What can hang from each mark
K_426: K_304
K_860: K_304
K_388: K_304
K_532: K_304
K_214: K_304
K_237: K_304 K_376
K_651: K_304
K_304: K_214 K_237 K_532 K_651 K_860
K_376: K_237

Known rows, with every way that one mark hangs from another
K_237[K_304[K_214 K_532 K_651] K_376]: [-1.31 -1.98  0.02  4.05  1.08  0.20  1.59  1.71  0.81  4.55 -1.55 -2.35
  1.91  2.31 -0.72 -0.07  1.74 -2.76 -2.15 -1.57 -2.03]
K_532[K_304]: [-1.49 -0.46 -0.37  1.00  0.14  0.88  1.30  1.05  1.96 -0.33  1.10 -0.67
 -1.10  0.62 -0.61 -0.02  0.18  1.00  0.59 -0.78  0.06]
K_376[K_237[K_304[K_214 K_532]]]: [ 1.36 -2.31 -0.55  2.65  2.53  1.63 -1.56  0.74 -0.21  3.02 -2.00  0.78
  1.13  2.61 -2.31  1.23 -0.56  0.33 -1.47 -4.30 -0.98]
K_304[K_214 K_237[K_376] K_651]: [-0.29  0.30  0.56  2.65  0.07 -0.71  2.23 -0.84  1.23  2.57 -2.84 -1.54
 -2.69  1.25  0.58 -0.25  1.07 -5.95 -2.94  0.63 -0.32]
K_237[K_304[K_532 K_651 K_860] K_376]: [-1.35 -0.67  0.13  4.44  0.62  2.57  1.07  2.86  2.10  4.37 -2.43 -2.47
  0.39  0.01 -0.27  1.13  1.49 -3.66 -1.47 -0.78 -2.41]
K_214[K_304[K_237[K_376]]]: [-0.94  0.88  0.46 -0.79 -0.70 -2.40  0.40  1.03 -0.42  2.15 -1.05  0.31
 -2.58  0.25  1.84 -0.66 -1.34 -3.98 -0.45  1.20 -0.94]
K_426[K_304[K_237 K_532]]: [-2.53 -0.14  0.42 -1.23  0.33 -0.79 -0.04  0.84  1.59  0.38  0.25 -0.37
 -1.89 -1.02  1.09  3.16  0.79 -3.52  1.20 -2.74 -1.89]
K_651[K_304[K_214 K_532 K_860]]: [-1.66 -1.50  2.43  2.53  2.86  2.49  3.82  2.61  3.69  0.62  0.05 -3.25
  0.43 -0.94 -2.10  0.38 -0.03 -4.08 -2.51 -3.81 -1.49]
K_388[K_304[K_237 K_532 K_651]]: [-1.00 -1.37  0.71  1.56  1.30 -1.72 -1.64  1.48  0.93  0.17  0.24 -0.25
  1.03 -1.14  1.60  3.69  0.33 -2.84 -2.32 -3.40 -2.12]
K_532[K_304[K_860]]: [-1.22 -0.03  0.15  2.25  0.75  3.38  2.41  1.93  3.55  0.39  0.15 -1.48
 -2.73 -0.73 -1.36  0.34  0.34 -1.29 -0.27 -0.43  0.39]
K_426[K_304[K_214 K_237 K_532]]: [-2.34 -0.78  0.75 -0.32  1.47 -0.77  1.44  0.61  2.26  0.94 -0.15 -1.22
 -2.01  0.07 -0.28  2.41  1.18 -4.61 -0.15 -2.92 -1.45]
K_304[K_237[K_376] K_651]: [-0.53  1.08  0.29  1.69 -1.06 -0.79  0.69 -0.66  0.79  1.89 -2.46 -0.48
 -2.88  0.10  2.03  0.44  0.56 -4.91 -1.33  0.92 -1.00]
K_426[K_304[K_532 K_651]]: [-3.98  0.46  1.04  0.41  0.81 -0.92  2.25  0.90  2.73 -0.39  0.21 -4.00
  1.09 -1.04  1.24  1.68  1.98 -1.97 -0.14 -2.42 -0.14]
K_214[K_304[K_237[K_376] K_532 K_860]]: [-1.85  0.60  1.39  0.66 -0.39  1.06  1.24  3.57  1.84  3.77 -1.24 -1.38
 -2.98 -1.60  0.88  1.75 -0.69 -6.37 -0.96 -0.32 -2.28]
K_860[K_304[K_237[K_376] K_532 K_651]]: [-2.17 -1.49 -0.08  1.66 -2.95 -1.62  0.36  0.41  0.82  2.25 -0.39 -0.58
 -1.09 -0.72  2.19  2.59  0.31 -4.37 -0.91 -2.56 -3.50]
K_388[K_304[K_237]]: [ 0.93 -1.40  0.14 -0.14  1.50 -2.38 -2.17 -0.16 -1.14 -0.57  0.00  2.43
 -0.29 -0.90  0.78  1.38 -0.92 -1.39 -1.19 -1.02 -1.33]
K_388[K_304[K_237 K_860]]: [ 1.25 -0.76  0.42  1.21  2.25  0.22 -1.22  0.81  0.40  0.19 -1.09  1.61
 -1.69 -2.08 -0.09  1.75 -0.71 -3.60 -1.87 -0.51 -1.23]
K_214[K_304]: [-1.06  0.86  0.20 -1.13  0.35 -1.64  0.58  1.53  0.24  0.02  0.71 -1.00
  0.07  0.50  0.72 -1.07 -1.03 -0.45 -0.68  0.06  0.79]
K_237[K_376]: [-0.44 -0.17  0.88  0.61 -0.46 -0.44  1.19 -0.31 -1.04  1.90 -1.18 -0.18
 -0.13 -0.51  0.71 -1.34  0.06 -1.04  0.32  1.67 -0.90]
K_426[K_304[K_214]]: [-1.62 -0.16  0.82 -0.18  2.09 -1.44  3.10 -1.02  1.19 -0.33 -0.47 -2.07
 -0.39  0.40 -0.89 -1.33  1.20 -1.78 -0.61 -0.40  1.08]
K_214[K_304[K_237 K_860]]: [ 0.03  1.71  0.10 -0.15  0.33  0.82  0.13  2.32  2.18  0.94 -0.91 -0.44
 -4.00 -0.45  0.33  1.03 -1.19 -5.06 -1.63  0.10  0.21]
K_304[K_237 K_532 K_651 K_860]: [-0.88  0.78  0.41  2.48 -0.18  2.98  0.31  2.30  4.19  1.48 -1.47 -2.20
 -3.03 -1.15  0.38  4.31  0.88 -6.20 -2.00 -2.43 -1.39]

Rows
[ 1.46 -1.00 -0.46  3.02  1.98  4.07 -1.92  1.81  0.87  3.00 -2.88  0.85
 -0.58  0.55 -1.86  2.24 -1.06 -0.73 -0.60 -3.56 -1.10] => K_376[K_237[K_304[K_532 K_860]]]
[-2.69  1.41  1.29  1.66  0.62  1.65  2.13  4.06  3.91  1.18 -0.34 -4.74
 -0.02 -1.00  0.25  1.63  0.36 -3.88 -2.44 -1.90  0.35] => K_214[K_304[K_532 K_651 K_860]]
[-1.96  0.51  1.25  0.23  0.65  1.83  1.26  4.23  2.55  1.59  0.49 -2.62
 -0.10 -1.38 -0.46  1.40 -0.51 -2.64 -1.03 -1.59 -0.49] => K_214[K_304[K_532 K_860]]
[-0.02 -0.84  0.69  2.06  1.06  3.26  0.91  2.18  3.35  2.47 -1.01 -1.13
 -3.09 -0.41 -1.65  3.34  0.63 -6.06 -2.18 -2.19 -1.65] => K_304[K_214 K_237 K_532 K_860]
[-0.43 -0.36 -1.00  2.94  0.16 -0.74  0.21  0.24 -0.34  2.70 -2.24 -0.79
  0.78  1.73  0.61 -1.30  0.88 -1.40 -1.02  0.82 -1.12] => K_237[K_304[K_651] K_376]
[-0.64  0.08  1.63  1.73  0.98  1.06  2.22  0.56  1.67  1.13 -2.35  0.00
 -3.39 -1.68  0.66 -0.69 -1.28 -6.29 -1.55 -0.30 -2.40] => K_651[K_304[K_237[K_376] K_860]]
[-0.86 -1.42  1.89  2.24  2.43  2.32  2.25  2.43  4.08  0.98 -0.58 -1.56
 -2.49 -0.88 -1.40  2.11 -0.42 -6.62 -2.92 -4.31 -2.51] => K_651[K_304[K_214 K_237 K_532 K_860]]
[-1.82 -2.11  2.10  1.31  2.34 -0.13  2.72  1.69  2.08 -0.04  1.10 -2.31
  1.95  0.03 -1.11 -0.06 -0.19 -1.70 -1.93 -4.28 -1.83] => K_651[K_304[K_214 K_532]]
[ 0.44 -1.98 -0.72  2.47  1.40 -0.58  0.95  0.13 -1.15  3.72 -1.77  0.27
  0.54  2.46 -1.38 -2.16  0.53 -1.37 -0.87  0.93 -1.33] => K_237[K_304[K_214] K_376]
[-0.01 -1.01  0.93  0.78  2.02 -0.86  1.42 -0.18  1.70 -0.73 -0.24  0.03
 -2.03  1.02 -0.56 -0.47 -0.82 -4.37 -2.58 -2.71 -1.22] => K_651[K_304[K_214 K_237]]
[-0.45  0.20 -0.56  1.92  0.17  3.21  0.93  1.76  4.02  0.55 -0.42  0.04
 -5.61 -0.21 -0.98  2.08 -0.10 -3.92 -0.43 -0.79 -0.52] => K_532[K_304[K_237 K_860]]
[-1.89 -0.30  0.06  3.27  1.11  0.91  3.74  0.61  3.86  0.07  0.10 -3.68
 -0.95  2.14 -1.18 -0.58  1.50 -1.52 -2.44 -1.34  1.56] => K_532[K_304[K_214 K_651]]
[-1.42 -2.47  1.72  2.79  2.92 -1.39  1.46  1.46  1.17  0.58  0.54 -2.81
  3.85 -0.24 -0.42  1.28  1.15 -1.23 -3.74 -3.22 -0.35] => K_388[K_304[K_214 K_532 K_651]]
[-0.62 -1.22 -0.63  2.51 -1.55 -2.20  2.16 -1.51  0.56  2.04 -1.61 -0.80
 -2.21  1.10  0.88 -0.18  0.40 -5.12 -2.70 -0.68 -1.30] => K_860[K_304[K_214 K_237[K_376] K_651]]
[-2.02  0.07  1.04 -0.60 -0.84 -1.54  0.15  2.74  0.35  3.07 -0.08 -0.37
 -1.41 -0.62  1.73  1.34 -0.80 -4.16 -0.10 -0.98 -2.61] => K_214[K_304[K_237[K_376] K_532]]
[-1.24 -1.91 -0.67  1.97 -1.35 -1.09  0.64  0.62  2.39  1.14  0.41 -1.34
 -1.02  0.89  0.14  3.24  0.60 -4.31 -2.62 -4.42 -2.04] => K_860[K_304[K_214 K_237 K_532 K_651]]
[-1.50 -0.50  1.11  2.80 -0.14  0.01  1.94  0.85  2.18  3.46 -1.86 -2.25
 -1.56  0.44  0.61  1.79  1.39 -6.20 -2.73 -1.40 -1.81] => K_304[K_214 K_237[K_376] K_532 K_651]
[-0.85  0.50 -0.14  4.16  1.33  3.18  3.35  1.40  5.99  1.08 -1.50 -2.92
 -5.36  1.40 -1.59  1.50  1.27 -6.31 -3.47 -1.32  0.94] => K_532[K_304[K_214 K_237 K_651 K_860]]
[ 0.02  0.86  0.97  3.86  0.67  1.66  3.37  0.07  2.93  3.21 -3.87 -2.43
 -4.15  0.17 -0.37  0.12  1.21 -8.08 -3.54  1.11  0.01] => K_304[K_214 K_237[K_376] K_651 K_860]
[ 1.50 -1.56  0.84  2.04  3.25  0.09  0.36  0.47  0.99  0.87 -1.38  0.74
 -1.84 -0.89 -1.50  1.19 -0.26 -4.69 -3.38 -0.72 -0.58] => K_388[K_304[K_214 K_237 K_860]]
[-0.01 -1.02 -1.41  1.82 -1.06 -1.80  0.84 -1.18  1.64  0.06 -0.45 -0.71
 -2.14  1.76  0.24  1.26  0.26 -4.20 -2.89 -2.36 -0.53] => K_860[K_304[K_214 K_237 K_651]]
[-2.29 -1.53 -0.43  1.34 -1.88 -0.90  0.62  1.00  1.45  0.18  1.28 -1.98
  1.93 -0.57  0.81  2.18  0.49 -0.56 -0.98 -3.74 -1.72] => K_860[K_304[K_532 K_651]]
[-3.09 -1.05  1.36  0.07  1.87 -0.65  2.89  0.75  2.03  0.56  0.50 -2.82
  1.07 -0.12 -0.91  0.79  1.73 -1.98  0.06 -2.42 -0.43] => K_426[K_304[K_214 K_532]]
[-1.88 -0.26  0.27  3.63  0.13  0.07  3.62  0.06  3.36  2.08 -1.65 -2.35
 -3.98  1.89  0.01 -0.28  1.15 -5.22 -2.42 -0.06 -0.07] => K_532[K_304[K_214 K_237[K_376] K_651]]
[-1.02  2.03 -0.38 -0.10 -0.27 -1.89 -0.06  1.28  1.98 -0.06 -0.67 -1.60
 -2.46  1.14  1.89  0.82 -0.53 -4.28 -2.44 -0.69  0.68] => K_214[K_304[K_237 K_651]]
[-0.16 -0.45 -0.19  2.96  1.34  3.26  2.39  1.54  4.48  1.24 -0.72 -0.79
 -5.53  0.78 -2.39  1.28  0.43 -4.99 -1.90 -0.94  0.10] => K_532[K_304[K_214 K_237 K_860]]
[-1.82 -0.77  1.08  2.50  0.88  0.71  2.19  1.34  2.69  1.49 -0.19 -3.67
  1.30  0.80 -0.66  1.41  1.67 -2.51 -2.72 -2.59 -0.22] => K_304[K_214 K_532 K_651]
